Known rows, with every step that occurs:
roro-dule-vasel-bafas: [ 2.38 -3.23  0.24  0.66 -1.70 -2.30 -1.29  2.46 -1.47  1.22  1.57  1.85
  1.24 -1.87  1.12 -2.62  0.61]
bobam-bafas-roro-dule-vasel: [ 4.67 -1.55  1.67  1.42  0.96 -1.55 -1.62 -0.83 -2.59 -0.22  4.59 -0.62
  1.26 -2.20  0.87 -1.98  0.28]
bobam-bafas-vasel-pifugo-mivug-dule-roro: [ 1.17  2.31  0.10 -1.71  1.09  2.54  0.24 -3.37 -1.50  0.68 -2.90 -1.69
  4.57 -2.83  3.88 -0.18 -0.55]
bafas-vasel-dule-roro: [ 0.28  2.21  0.68 -1.35  0.45  1.44 -2.85 -0.04 -0.76  0.11 -0.24  0.44
 -0.63 -1.50  3.38  0.08  3.69]
pifugo-mivug-dule: [-0.17  0.33  2.46 -0.66 -0.02  0.03  0.39 -2.67 -1.04  2.19 -1.81 -0.40
  1.94 -5.11 -0.02  0.00 -1.79]
mivug-dule: [ 2.16 -0.85  2.61  0.08 -0.37 -0.23 -0.25 -2.15 -0.39  1.81  0.33  1.56
 -0.67 -5.99  1.01  0.43  0.98]
dule-roro: [ 2.31  1.02  0.49 -0.87  2.14  2.22 -0.64 -1.99 -3.16  0.07  0.04 -0.52
 -0.51 -1.05  3.22  1.42  2.62]
mivo-bafas-roro-dule: [ 2.45 -1.22  2.67 -0.89 -1.64 -0.19 -1.87 -2.58 -1.91 -0.70  0.98  2.39
 -1.11 -0.49  1.21  0.53  3.22]
pifugo-mivug: [-0.48  1.06  1.97  0.67  1.87  0.85  0.20  0.58 -3.87  1.82 -1.28 -2.41
  0.78 -1.28  0.24  0.95 -0.19]
mivo-bafas-vasel-pifugo: [ 1.70  1.62 -0.08  0.19  2.05  2.67 -3.11  2.90 -2.42  1.14 -1.31  0.93
 -3.23 -0.67  4.58  0.23  5.02]
roro-dule-vasel-bafas-mivo: [ 4.10 -1.00 -0.16 -1.09 -0.85  1.59 -0.21 -1.07 -3.73 -0.31  0.31  0.90
 -2.04  0.55  3.69 -1.54  1.56]
mivo-bafas-roro-dule-vasel: [ 3.38 -1.34  1.10 -0.41  1.11 -1.36 -2.90 -1.94 -2.35 -0.01  3.32  0.96
 -0.97 -0.99  0.39 -2.17  0.80]
roro-dule: [ 1.63 -1.63  3.42  0.86 -2.27  0.25 -1.66  0.07 -1.48 -0.39  0.80  2.33
 -2.21 -2.97  0.58 -0.79  1.97]
mivo-bafas-vasel-dule-roro: [ 0.49  2.05 -0.01 -2.48  0.90  0.99 -2.81 -1.25 -0.85  0.59 -0.85  1.11
 -0.91 -0.08  2.82  0.67  4.24]
bafas-roro-dule-vasel-pifugo-mivug: [-0.02  1.16  1.69 -0.90  2.65  2.55 -3.01  0.65 -3.84 -0.28 -0.63 -2.19
  3.13 -1.49  2.50 -2.42 -2.98]
mivo-bafas-roro-dule-vasel-pifugo: [ 3.24 -0.40  0.97 -1.40  2.76  2.26 -4.82  0.29 -2.97 -0.76  1.36  1.30
 -0.10 -1.29  3.50 -2.20  0.12]
bafas-vasel-pifugo-mivug-dule-roro: [-0.33  2.69  0.16 -2.46  0.83  3.10 -1.05 -3.29 -1.23  0.46 -3.49 -1.06
  2.68 -3.08  3.91 -1.06 -0.56]
mivo-bafas: [ 2.86 -0.51  0.73 -0.60  2.29 -0.26 -0.68 -1.04 -3.08  2.21  0.15  1.61
 -3.18  0.34  0.30  2.74  4.33]
mivo-bafas-vasel-pifugo-mivug-dule-roro: [-0.10  2.65 -0.54 -3.52  1.24  2.70 -0.99 -4.43 -1.21  0.93 -4.12 -0.31
  2.32 -1.65  3.26 -0.48 -0.01]

Rows:
[ 1.06  1.16  1.53 -2.35  1.60  1.98 -2.63 -1.15 -1.77 -0.11  0.21  0.84
  0.71 -1.71  2.92  0.97  1.79]
vasel-dule-roro
[ 0.08  1.47  0.93 -0.25  4.45  2.68 -2.41  2.03 -4.36  1.09 -0.98 -2.76
  2.05 -1.64  2.09 -1.60 -2.69]
dule-vasel-pifugo-mivug
[-0.28  0.80  1.55 -0.63  2.58  2.51 -2.87  1.38 -3.54  0.24 -1.27 -1.61
  2.34 -1.86  1.55 -2.75 -3.33]
roro-dule-vasel-pifugo-mivug
[ 2.84 -2.46 -0.72  1.09  0.67 -2.15 -0.61  3.24 -2.46  2.23  1.98  0.36
  0.99 -1.58  1.74 -1.16  1.40]
dule-vasel-bafas
[-0.52  1.64  1.76 -0.31  3.11  3.55 -1.57  2.09 -4.22  1.02 -2.43 -2.12
  1.83 -1.59  2.79  0.27 -1.17]
vasel-pifugo-mivug
[ 1.87 -2.30  2.50  0.17 -3.78 -0.73 -1.23  0.23 -1.48 -0.74  0.96  2.29
  1.26 -1.68  2.60 -0.51  2.55]
vasel-bafas-roro-dule
[ 2.90  0.13 -0.64 -1.90  0.29  1.53  0.97 -2.52 -3.59  1.01 -1.30 -0.79
  0.39 -0.44  3.19 -1.27 -0.73]
pifugo-mivug-dule-vasel-bafas-mivo
[ 0.06  0.97  1.36 -0.59 -0.14 -1.05 -3.40  2.18 -0.06  1.90  0.21  2.15
 -3.05 -1.19  1.07  0.67  5.27]
mivo-bafas-vasel-dule
[ 3.12 -1.12  1.78  0.66  0.62 -0.96 -2.93 -0.78 -2.30 -0.47  3.96  0.17
 -0.64 -2.49  0.94 -2.85  0.24]
bafas-roro-dule-vasel
[ 1.54  1.22 -0.36  1.28  0.34 -0.98 -0.86  1.04 -1.66  2.51 -0.28  0.60
 -5.09  0.26  1.45  0.99  7.07]
mivo-bafas-vasel
[-0.84  1.56  1.71 -0.61  0.02  1.72 -1.15 -0.56 -0.69  1.74 -3.00 -0.47
  1.74 -5.11  2.38 -1.35 -1.09]
bafas-vasel-pifugo-mivug-dule
[ 2.95 -0.15  1.07 -0.56  3.48  2.33 -3.72  0.79 -2.04  0.77  1.14  0.57
  0.28 -5.18  3.51 -2.35 -1.39]
mivug-dule-vasel-pifugo
[ 1.43  1.70  0.82  1.57  1.48  3.14 -3.08  4.39 -2.37  0.59 -0.57 -0.02
 -2.86 -2.42  5.35 -0.55  4.37]
bafas-vasel-pifugo
[ 1.30 -0.15  0.97 -0.24  2.37 -1.24 -1.06 -1.99 -1.58  2.27  1.09 -1.36
  1.52 -4.74 -0.70 -2.68 -3.14]
pifugo-mivug-dule-vasel
